Each row was made from one small tree. Brackets hold a mark, then the marks that hang from it, in alphabetical order. Every link used is in the known rows. Write each row's tree.
In the rows, zero is written as 128.
Known rows
(N M Y): [122  80  96 125 121 132 125 107 124 100  35 125 145 121 122 129 161 169
 104 103 112 116 135 129 114 169 130 127 178 131 176 133 133 112]
(F (B T) (U D)): [122 105 119 157 119 138 133 162  94 199 143 123 147 137 160 123 138 137
 100 115 121 105 155 133 146  99  60 178 160 179  93 130 170 106]
(Z D F): [118 117 107 151 119 119 106 158 165 119 103 128 147 128 167 132  93 159
  90 105 151 142 126 102 129 121  67 146 149 186 146 124 150  97]
(C (N M)): [138 115 144 122 154 122 154 102 118 120  82 125 148 105 145 131 115 163
 109 101 100 133 137 156 131 152 118 132 160 170 153 134 150 121]
(C N): [135 115 133 133 151 123 167  79 130 117 103 132 147 113 167 136 115 158
 109  99 118 142 137 151 144 147 100 135 155 181 145 133 140 128]
(R C): [125 114 104 138 108 123 121 121 152 103 103 137 151 116 173 124 139 169
  97 101 124 115 133 109 148 167  85 150 171 156 140 133 135 124]
(Z D): [119  94 105 155 126 117 119 115 148 115  83 122 149 131 167 137 119 171
  96 111 148 138 136 112 132 134  72 147 161 170 170 128 153 113]
(K (C N)): [128 104 144 141 171 131 153  96 156 151 112 146 141 102 180 138 123 163
 105 104 117 138 138 152 144 153 114 143 139 187 109 130 142 127]
(K (C (N M))): [129 100 152 133 175 132 136 119 146 152  89 142 143  93 157 132 126 174
 102 105 100 131 138 155 136 158 131 138 150 182 122 132 155 120]
(G (N C M Y)): [151  84 153 128 131 147 113  89 131  90  41 122 145  96 111 115 157 188
 116 113  95 105 130 143 121 205 127 129 159 109 130 130 108 108]
(C K (N (M (R G)) Y)): [152 179 156 115 142 138 129 150 136  82  26 150 137 123 144 133 117 164
 112 101 127 166 133 171  99 149 117 120 146  87 170 121 123 130]
(U (D (Z (F B)))): [137 144 148 170 127 113 130 188 153 136 106  98 147 152 152 146 114  99
 103  95 135 126 141 114 131 118  63 171 156 231  83 118 162 105]
(M (K C Y) R): [127 169  61 142 105 115 177 142 127 166  83 137 150 128 176 118 102 185
  92 112 133 121 143 140 128 161 111 122 145 152  82 118 120 122]
(F B): [131 105 113 145 119 121 159 137 110 140 111 119 146 132 153 139 129 166
  99 105 135 121 144 103 140 123  92 153 166 199 125 135 152 130]
(M (R (G (N (C (K Y)))))): [173 207 148 151 113 129 163 123 138 113  59 136 142 104 164 108  86 180
 121 115 154 127 128 157 144 171  93 150 113  69  88 123  96 134]
(K (C N) Y): [132 119 135 138 159 132 211  79 143 172  98 139 139  93 176 133 116 145
 117 104 128 130 136 141 152 159 137 138 119 170  58 130 128 127]
(C K): [121 132  88 148 136 119 114  99 136 156  86 142 157 131 161 146 134 165
 114 103 150 142 135 144 134 141  77 114 151 154 136 132 134 129]
(K (C (N (M R))) Y): [146 152 131 130 139 122 200 133 119 158  64 128 138  98 161 123  92 155
  99 105 108 113 138 148 127 166 148 143 132 163  87 126 141 119]
(N (C K) Y): [132 128 122 147 140 145  97  84 147 139  59 155 156 120 138 144 186 166
 127 109 136 128 128 144 109 177  92 107 143  90 143 126 106 118]
(D (Z (F B))): [138 130 141 158 117 109 138 179 140 140 120 122 142 142 152 148  98 136
  99 100 127 134 139 106 136 113  89 165 163 232  83 123 150 118]
(E C (Z F)): [132 145 111 186 122 111 116 151 163 154 127 145 142 104 149 107 126 147
 109  99 128  79 123 119 146 164  90 119 184 180 103 135 141 104]
(M (K Y) R): [134 179  51 135  84 105 195 119  98 132  73 121 155 140 165 116  97 172
  98 108 136 128 143 139 126 151 103 116 157 140 117 120 118 124]
(B T): [109  92  72 150 104 128 125  71 106 149  99 148 147 129 166 126 133 183
 106 110 119 125 139 139 146 145  84 146 168 155 159 137 148 114]
(R (C K) (G N) M): [141 189 160 131 142 141 101 141 171  95  91 165 148 107 183 118 113 188
 107 106 138 168 124 152 158 152  97 175 155 101 100 131 113 141]
(T B): [112 129  93 146 127 126 135  92 122 128 113 137 152 128 172 132 122 172
  87 107 131 129 138 118 145 153 113 135 164 187 142 137 158 141]
(E C): [123 111  98 164 117 116 128 104 129 147 103 129 152 108 159 118 130 177
 110 100 121  98 134 132 140 163  73 145 184 141 131 138 143 121]
(G (N C (M K R))): [164 173 130 130 108 120 108 145 111 102  75 119 157 112 137 101 100 220
  94 119  91 113 140 168 116 180  92 113 168 120 134 119 119 113]
(U (D (Z (F (B T))))): [127 138 137 175 111 125 120 165 129 161 112 120 145 157 154 138 116 117
 103 101 126 126 142 126 131 111  57 174 157 215  74 121 174  94]
(D (Z (F (B T) U))): [128 120 125 155 107 120 120 197 119 205 171 142 137 139 159 137  99 146
  93 116 106 123 150 122 146  84  87 182 161 213  63 125 157 106]
(R (C N) M): [129 164 163 124 152 136 144 107 140 108 118 156 152 103 187 129 130 159
 101  96 101 156 129 140 146 155 117 166 170 156 143 133 136 129]
(R (G (N M))): [148 105 144 130 133 123 127 132 142  71  66 117 137 104 142 103  94 197
 104 109 120 131 135 150 155 154 111 165 166 130 137 136 134 129]

Which tree is each row?
[167 203 129 131  90 126 175 149 154  92  60 136 140 112 182 106  79 173
 110 109 162 144 129 132 154 166  98 149 122  98  56 123  93 140]
(M (R (C (K Y)) (G N)))
[133 136 139 146 133 128 129 226 133 175 154 105 149 130 155 128 107 107
  92 104 133 107 143 112 143  90  61 176 151 213  70 123 157 100]
(Z (F B (U D)))
[132 150 115 122 138 140 158 118 147 118  75 154 142 127 169 128 128 184
  94 106 107 160 143 163 104 163 117  98 150 154 103 112 111 118]
(M (K (C (N Y))) R)
[146 195 132 133 138 127 200 146 147 135  91 150 137 114 191 106  80 182
 104 109 135 154 140 172 137 149 122 142 131 115  77 115 120 136]
(M (K (C N) Y) (R G))
[132 190 184 112 165 160 120 125 175  91  67 184 143 110 178 134 157 158
 119  96 132 193 121 160 127 151 126 150 155  76 136 127 110 138]
(R (C K (N Y)) G M)
[157 123 171 152 139 136 114 106 161  77  94 131 139  97 160 100 113 201
 115 114 124 119 127 154 160 171  82 176 151 102 137 131 120 129]
(R (G (N C)))
[135 114 151 164 142 110 137 191 131 168 124  97 148 145 155 141 131 101
 103 108 126 116 159 128 139 113  69 189 172 213  85 118 162 119]
(F B (U (D Z)))
[123 129 121 152 114 141 121 201 109 204 165 127 148 135 159 119 112 125
  93 111 124 108 144 122 148  84  59 176 148 197  65 126 168  88]
(Z (F (B T) (U D)))
[122 104 125 148 103 139 111 210 123 203 171 144 140 133 166 128  88 167
  85 124 135 131 143 100 141  67  65 173 148 198  98 126 170  91]
(Z D (F (B T) U))
[132 118 115 124 126 142  88 121 126 118  55 141 160 118 118 115 186 197
 113 114  96 121 134 156  97 187 118  99 179  82 161 123 121 107]
(N C (M K) Y)
[153 146 124 140 108 116 149 140 141  50  76 119 132 121 172 106  62 200
  92 107 131 133 137 145 152 148  82 172 159 139 142 127 121 133]
(M (R (G N)))
[117 127  70 144 131 122 175 106 142 183  92 141 154 118 168 120 134 178
 107 113 137 125 140 142 141 160 121 119 142 149  54 124 124 122]
(M (K C Y))
[143 136 152 168 157 116 166  89 149 148 121 142 140  93 158 116 144 145
 122 103 116 101 134 151 146 180 100 112 180 173 106 137 140 124]
(E (C N) Z)
[151 144 115 116 120 122 178 130 124 101  53 114 146 109 139  90  95 196
 120 117 134 140 137 166 152 157 134 139 151  99  66 128 114 130]
(R (G (N (M (K Y)))))
[150 184 147 102 109 143 147 154 155  46  71 155 138 128 182 108 116 184
  95 102 113 173 134 153 115 165  96 125 168  87 136 112 102 131]
(M K (R (C (N Y)) G))
[134 123 123 136 120 124 130 215 125 179 170 126 142 120 155 127  95 141
  85 109 124 115 142 105 149  83  92 168 155 213  76 128 147 114]
(Z (F B U))
[117 167 136 131 189 136 138 108 147 166 123 167 156 111 184 132 132 185
  99 106 102 171 139 181 132 141 127 138 163 164 112 124 137 126]
(R (M (K (C N))))
[136 123 143 149 128 110 128 218 140 178 161 121 140 135 156 141  96 125
  92 108 119 124 148 112 146  89  94 178 164 228  60 120 148 115]
(D (Z (F B U)))
[126 110 122 162 145 105 117 149 149 152 105 105 152 137 161 135 130  99
 107 106 121 111 152 151 144 137  69 179 173 184 115 117 150 115]
(F (U (D Z)))
[139 132 159 184 127 120 113 252 161 201 177 130 135 109 154 114 113 141
  95 120 145  87 138  90 138 107  76 146 173 210  58 127 163  98]
(E C (Z D (F B U)))
[145 159 160 170 150 118 148 130 163 153 139 143 138  92 156 111 114 135
 118  97 119 101 124 148 145 161  98 110 167 182  80 134 138 111]
(E (C N) (Z F))
[141 156 104 125 102 134  95 150 112 101  43 136 155 127 124 111 153 204
  96 112  91 113 136 153  84 187 113 102 181  82 186 116 118 106]
(N C (M K R) Y)
[129 126 107 156 137 108 111 180 159 166 155 149 139 112 152 116 117 125
  96 111 127  91 136 125 158 126 104 132 168 207 104 130 135 107]
(E (Z (F U)))
[146 170 127 122 114 132 150 136 107 120  57 128 151 115 133 110 127 189
 104 102  83 134 141 171  86 178 109  91 190 103 131 121 120 111]
(E (C (N (M K R) Y)))
[145 135 162 123 149 143 133 163 156  89  43 150 124 106 157 117 112 183
  92 102 103 137 134 156 111 163 141 153 152 108 159 122 134 123]
(K (C (N (M (R G)) Y)))
[138 156 147 153 159 127 143  86 137 174 111 142 157 103 168 135 128 161
 131 100 133 144 133 169 133 155  70 110 152 141  89 133 131 131]
(E (C K N))
[146 148 119 150 108 117  93 150 108 114  71 126 152 112 140 115 120 186
  90 109  95  88 135 136 109 176  97 151 176 118 209 129 147 112]
(N C (M R))
[136 139 160 121 128 155 121 123 170  38  59 153 134 107 166 109 141 189
 103 103 117 152 125 133 151 173 127 187 174  92 121 130 100 129]
(R C (G (N Y)) M)
[140 152 103 134 120 123 143 119 109 161  70 128 165 107 130 106 147 182
 118 116 113 104 134 151 123 179 124 117 156  91 107 126 127 115]
(N C (M (K Y)))
[143 163 126 129 150 124 209  65 122 170  80 138 152 113 164 147 114 128
 135 103 153 161 135 160 140 149 116 107 113 146  64 130 117 135]
(C (K Y) N)
[131 110 132 151 135 125 141 182 117 170 136  96 150 132 155 128 131 119
 100 109 131 108 153 121 142 105  69 176 160 199  97 124 160 116]
(F B (U D))
[148 199 154 137 139 139 158 108 134 113  86 142 152  99 160  93 117 200
 120 117 124 147 128 174 155 165 126 171 151  58  93 125 100 132]
(R (G (N C)) (M (K Y)))
[134 204 170 111 157 139 129 148 160  93 119 171 152 112 195 110 121 186
 101 102 110 185 130 173 143 140 110 164 177  98 145 126 129 140]
(R (C N) G (M K))
[129 183 168 102 150 155 133 136 164  71  87 176 145 118 177 115 154 183
 107  99 109 190 129 167 129 158 128 150 179  74 137 122 108 132]
(R (C (N Y)) G (M K))
[164 167 166 137 139 135 140 120 141 136  46 133 148  86 133 104 117 182
 135 119 144 124 125 165 149 177 122 144 120  59  73 130 110 130]
(R (G (N (C (K Y)) M)))
[146 210 106 141  87 122 153 164 149 114  65 149 144 125 188 116  98 159
 106 103 166 135 129 124 139 157  95 150 137  84 101 124 115 137]
(M (R (C (K Y)) G))
[129 128 117 164 112 128 123 197 119 213 189 160 131 125 149 119 120 145
  94 121 120  90 144 112 156  98 101 143 163 219  71 135 158 101]
(E (Z (F (B T) U)))
[129 146 121 195 140 116  98 132 172 175  90 149 149 120 158 129 150 158
 120 115 170 116 132 130 120 158  63  97 172 153 117 130 150 115]
(E (C K) (Z D))
[144 191  83 124  94 109 161 174 109 106  51 125 147 130 152  98  87 189
  97 109 130 126 138 154 124 148 123 139 167  85 139 123 131 128]
(N (M (K Y) (R G)))
